What can hang from each mark:
C: D M
W: H
L: E
X: B
K: S Z
S: D E K U
H: M U W
E: L S X
M: C H
U: H S

Known rows, with every way that one mark hangs from another:
C{D M{H{U W}}}: [ 12 -29  43   0  11  -1 -57 -17  12  15  15  10 -18 -17  42  55  10 -12
 -14  -5  32  43 -37  28 -25 -14  -2  60 -28]
U{H{W} S{D K}}: [  5  37  -6   7 -34   0 -86  -6   8  11   4  24  14 -20  10  18 -12   7
   8   6 -11  17  -6  42 -25  16  24   1  15]
H{W}: [ 16  -2   1   3  -7   9 -30 -12   0 -10   8  11   8   0   2   4 -11   4
   2  -1  23   8 -13   5  -8  14   1 -11   7]
W{H{M U{S{D E K}}}}: [ 13  59 -12  39 -52 -18  -5  -9  24   8   5  10  -8   7 -10  27   1  34
   2   1 -29  80 -20  38  -4 -28   1  15 -34]
K{S{E{L}} Z}: [ -2  18 -34  51 -46  18  -8 -10  19  -1 -10   2   3   1  12  46 -27  -1
  21  18  18  24   3   9 -19  -2  35 -16  -9]
M{C{D}}: [ -2 -11   1  -9  -3  -2  -6 -10   6   0  -9   0 -21 -27  19  24  -5 -11
  16 -19   1   6 -20  43   9  -3   7  24  -3]
U{H{M{C} W} S{D K}}: [  7  40 -24   6 -55  -1 -56  -4   7  10  14  22   8 -14  14  17  -9  12
  20   9 -20  36 -27  67 -24   7   8  20  -1]
U{S{E K}}: [ -4  35  -8  27 -42 -17 -15   4  16  20  -9  17   1 -15  -7  24  -6  21
   3   3 -35   2 -14  23  -3   9  31 -14   7]
K{Z}: [ -2  10  -9  11 -11   9   3  -5   4  10   0   0 -10   1   2   8 -23 -21
  -9  14  15  24   8   0   5 -17  12  -7   8]
E{L S{D K{Z}} X{B}}: [-14  35 -32  29 -41  -6 -49 -23  14  24  -9   1  29 -38  11  24   2 -47
  23  30  25  60 -12  20 -12   2 103 -36  -1]
S{D K{Z} U}: [ 11  61   4  43 -47   2 -35 -17  -1 -18  -2   8  -2  -5  -6  41  -8 -23
  29  -5   8  46   9  36   8 -66  38  -6  -3]
C{D M}: [  0 -25  31  -4  27 -10 -19   2  -1   0  -6 -13 -18 -24  22  31   7 -16
  10  -2   1   6 -23 -11 -15 -18   9  43 -13]
H{M}: [  5   5  -7  -1  -7  -4  16   1  -6   2  12  -8  -7   5  -6  -2   7   5
  -2  11  -2  17  -8 -17  -7 -12 -17   8 -13]
W{H{M{C} U{S{E}}}}: [  9  19 -27  23 -41 -13  36  -7  44  12   3  17 -14  31   0   6  -6  40
 -20  -1 -32  62 -32  60   7   7 -13  43 -42]
K{S{D E{L} U} Z}: [ 18  46 -19  69 -60  11 -40 -24  24 -32 -16   4   9  14   2  64 -21   1
  47  -1   9  42  14  40 -12 -46  44   9 -26]
H{M{C{D}} U{S} W}: [ 21 -24   3  -3 -23  -5 -23 -23  33  22   6   6 -38 -18  11  26  -7  11
 -13  -9  21  46 -44  47 -15  -2  -6  58 -26]
U{S{E{L X{B}}}}: [ -2  -1 -14   9 -17  -9 -29  -9  31  20  -5  17  28 -16  -9  11  21   9
   0  29 -22   9 -17  13  -2  41  77   5  -8]
L{E{S{D K U{H}}}}: [  1  48  -4  44 -56 -12 -66 -20  34   5  -5   6  -4   4   8  45 -14  11
  31 -15 -30  11   0  81   2  -4  25  14   3]
E{L S{K{Z} U} X{B}}: [ -9  34 -24  42 -47  -7 -37 -25  28  13  -4  18  23 -15   4  27  19 -38
   1  23  27  42 -22  29  -8  12 117 -25 -17]
H{M{C{D}} W}: [ 18  -8  -4  -7 -15   3 -21 -22   1  -8  13   3 -19 -23  15  26 -10  -1
  17  -8  23  30 -42  33  -6  -2 -10  23  -8]
K{S{E{X{B}} U{H}} Z}: [ -9  49 -30  31 -53  -1 -50 -28  42   8  -7  20   2  16  -3  46 -37   6
  -1  23  -1  27  28  58   3  21  62  11 -10]
S{E{L} U{H{M}}}: [ 32  32   0  26 -45  -3 -25  -1  20 -31  20  36  27  27 -10  44  33  27
  19   9 -29  16 -28  24 -11 -10  12  35 -40]
L{E{S{K U{H{W}}}}}: [ 11  31  -5  44 -58   0 -74 -26  39   6   9  25   0   8  13  41 -20  18
   9 -10  -2   0 -25  75  -8  37  29  -3  10]
E{L S{D U{H}} X{B}}: [  4  23 -14   9 -23 -18 -77 -23  36  -6  -8  19  43   4   5  18  28 -12
  16  11  -6  26  -3  52 -13  25  81  26 -31]
L{E{X}}: [  2 -16  -1   7   3   9 -18 -22  17  20  13  -5  -8 -20   4  -4  -9  11
   1  10   5   3   0  39  36  19   5   7  20]
W{H{M U{S}}}: [  4   3 -13   9  -3  -6  25  -4  30  19  10  -1 -25  27  -2 -18   9  21
 -48  11  -4  53 -13   7 -10   7 -16  37 -41]

Rows:
[ -8  31   3  30 -51 -17 -24  -1  29  46   4  30  -5  -9  11  44   8  21
 -22   1 -26  31 -15  55  -7  -3  17  14 -15]	M{H{U{S{E K}}}}
[ 14  -4  -1   9 -18 -22 -21 -17  47  35  -2  24   1  -9 -11   6  -2  29
 -26   5  -5  32  -8  46  19  12  20  30 -15]	H{U{S{E{X}}}}
[ 14 -18  35  15 -10 -18 -67 -17  38  31   2  21 -19 -14  33  64  -4  12
 -21  -1  -3  41 -39  45 -26  -1   9  70 -28]	C{D M{H{U{S{E}} W}}}
[ -1  34 -20  35 -37  -7 -27 -14  11 -10 -21 -12  -1   0   2  37 -37  24
  43 -11 -11  16  24  29  -9 -15  -1  -3  -5]	K{S{D E}}
[ 13  25 -18  22 -36   8 -49 -17  17 -19  15  12  -5  28   7  24 -13  27
  -1   3  19  10   2  30 -36  18  -9  25 -26]	K{S{U{H{M W}}}}
[ -3 -13  36  14  -8  -9 -70  -9  18  42  10  15 -25 -37  43  56  16 -10
 -25   1  17  39 -45  35 -39  -4  28  52 -21]	C{D M{H{U{S{K}} W}}}
[  9   4 -13  -9 -15   0 -43  -2  18  18  17  17  -1   9   3  -6  -7  20
 -29  24  -7  10 -14   9 -31  37  -9  26  -6]	U{H{M W} S}
[ 12  10  -7   8  -5   2  32  -8  12  -2  20   0 -15  27  -1  -5  11  16
 -26   4  12  60 -18   4  -1 -10 -27  23 -42]	W{H{M U}}
[  0  29 -21  29 -43   1 -57 -19  36 -13  -1  28  31  10   1  47  14  20
  20  15  -8   4   3  49 -14  41  73  18 -29]	K{S{E{L X{B}} U{H}}}
[-21  36 -27  36 -49  -5 -45 -36  26  45  -8 -18  -9 -35   6  29 -41 -28
  22  25   7  51   6  51  18   2  71 -29  29]	L{E{S{D K{Z}} X{B}}}
[ -5  13 -17  13 -32 -17 -37 -29  48  27  10   0  -7  18  -4  12  -2  16
 -10  22 -21  14  -5  54   7  41  32  35 -13]	L{E{S{U{H{M}}} X{B}}}
[-12  29   8  18 -32 -10 -43  -5  15  41   3  10 -10 -18  17  28  14  -1
 -12  -3 -12  44   2  52 -14 -27  15  25 -17]	M{H{U{S{D K}}}}
[ -4   7   6  17 -27  -9  -8   2  22  35  -1  10 -16 -13  -3  14  11   9
 -18  -2  -2  20 -14  19 -13  -6  22  11 -11]	H{U{S{K}}}
[  9  67  -8  42 -60  -3 -28 -12  -2  -1  -5  11   7 -19  -7  53 -33  -9
  40   4  -9  51   2  30  11 -51  28 -29  15]	S{D E K{Z}}
[  8  -7  -2   4 -30  12 -25 -17  17  12  18  29   0   7  31  25  -2   3
  -9 -12  23  40 -26  77  -2   6 -10  28 -18]	M{C H{U W}}
[ 15  34   2  25 -43 -25 -48 -20  31  30  -2  22  11 -32 -10  28   0  23
  10  -2 -11  55  -8  62  17 -20  36  12  -9]	H{U{S{D E{X} K}}}
[ 21  11   2  12 -22 -25 -42 -24  42  25  -7  16   8 -14 -12  13  -8  27
   0  -1 -11  51   4  57  21 -15  17  36 -16]	H{U{S{D E{X}}}}
[ 18  87  -1  45 -74  -5 -61 -14  14 -18   0  35  14   6  -8  69 -23   1
  35  -3 -24  46   7  67  11 -50  35   4  -1]	S{D E K{Z} U{H}}
[ -9 -11  -1   2  -4  10 -15 -23  16  24   9 -13 -10 -16  -4   5  -8   5
   7  20  -5   1   3  26  28  29  32   3  23]	L{E{X{B}}}
[  5  15 -11  21 -19 -20 -55 -29  30 -11 -14   4  35  -3  -2  12  30 -17
  24   5   6  32  -7  34  -7   7  85  12 -32]	E{L S{D U} X{B}}
[ 10 -10  -1  13 -26  -9 -23 -15  45  28  -1  22  18 -10 -13  23  25  15
  -9  21  -8  32 -23  23  -1  24  69  26 -25]	H{U{S{E{L X{B}}}}}
[ -1  48  -7  27 -37   7 -24  -8 -11   3  -2  -2  -2 -23   2  30 -21 -28
  26   7  11  46   7  17   3 -49  27 -24  13]	S{D K{Z}}
[  1  50 -23  46 -58   2 -36 -14  37  -6 -10  21  -7  30   2  53 -44  15
   3   4  -7  17  25  54  -8  -4  21  15 -13]	K{S{E U{H}} Z}
[ 27  38 -13  17 -40 -21 -73 -25  27 -17   4  16  16  27   1  19 -10  12
   9  -5   1  38 -10  45 -27   0  -1  28 -28]	E{S{D U{H{M W}}}}
[ 12  30  -2  32 -58 -22   5  -1  26  32   8  14 -15  -6 -17  33   5  32
  -6   6 -23  40 -28  17 -11 -20   6  15 -23]	H{M U{S{E K}}}
[-15 -18  29  -8  27  -9 -32   1  -4  16   2  -5 -17 -23  44  38  17 -23
  -9   4  -4  12 -18  11 -19 -11   4  50 -16]	C{D M{H}}
[ 24   0 -16   4 -20   2 -83 -15  37  11  14  51  46 -15   9  10   7  23
 -11  27  -1  12 -29  49  -8  64  47  13  -2]	U{H{W} S{E{L X}}}
[  1  31 -27  52 -51  10 -32 -30  34  -8  -8  11  13   4  -3  49  -8  -4
  19  24  20  34   8  33  -3   6  88  -2 -22]	K{S{E{L X{B}} U} Z}
[ 11  11 -12  14 -29 -18  16 -18  45  14  -3  11 -37   3   8  29  -7  30
 -17 -10 -22  63 -40  64   7   1  -8  57 -44]	W{H{M{C{D}} U{S{E}}}}
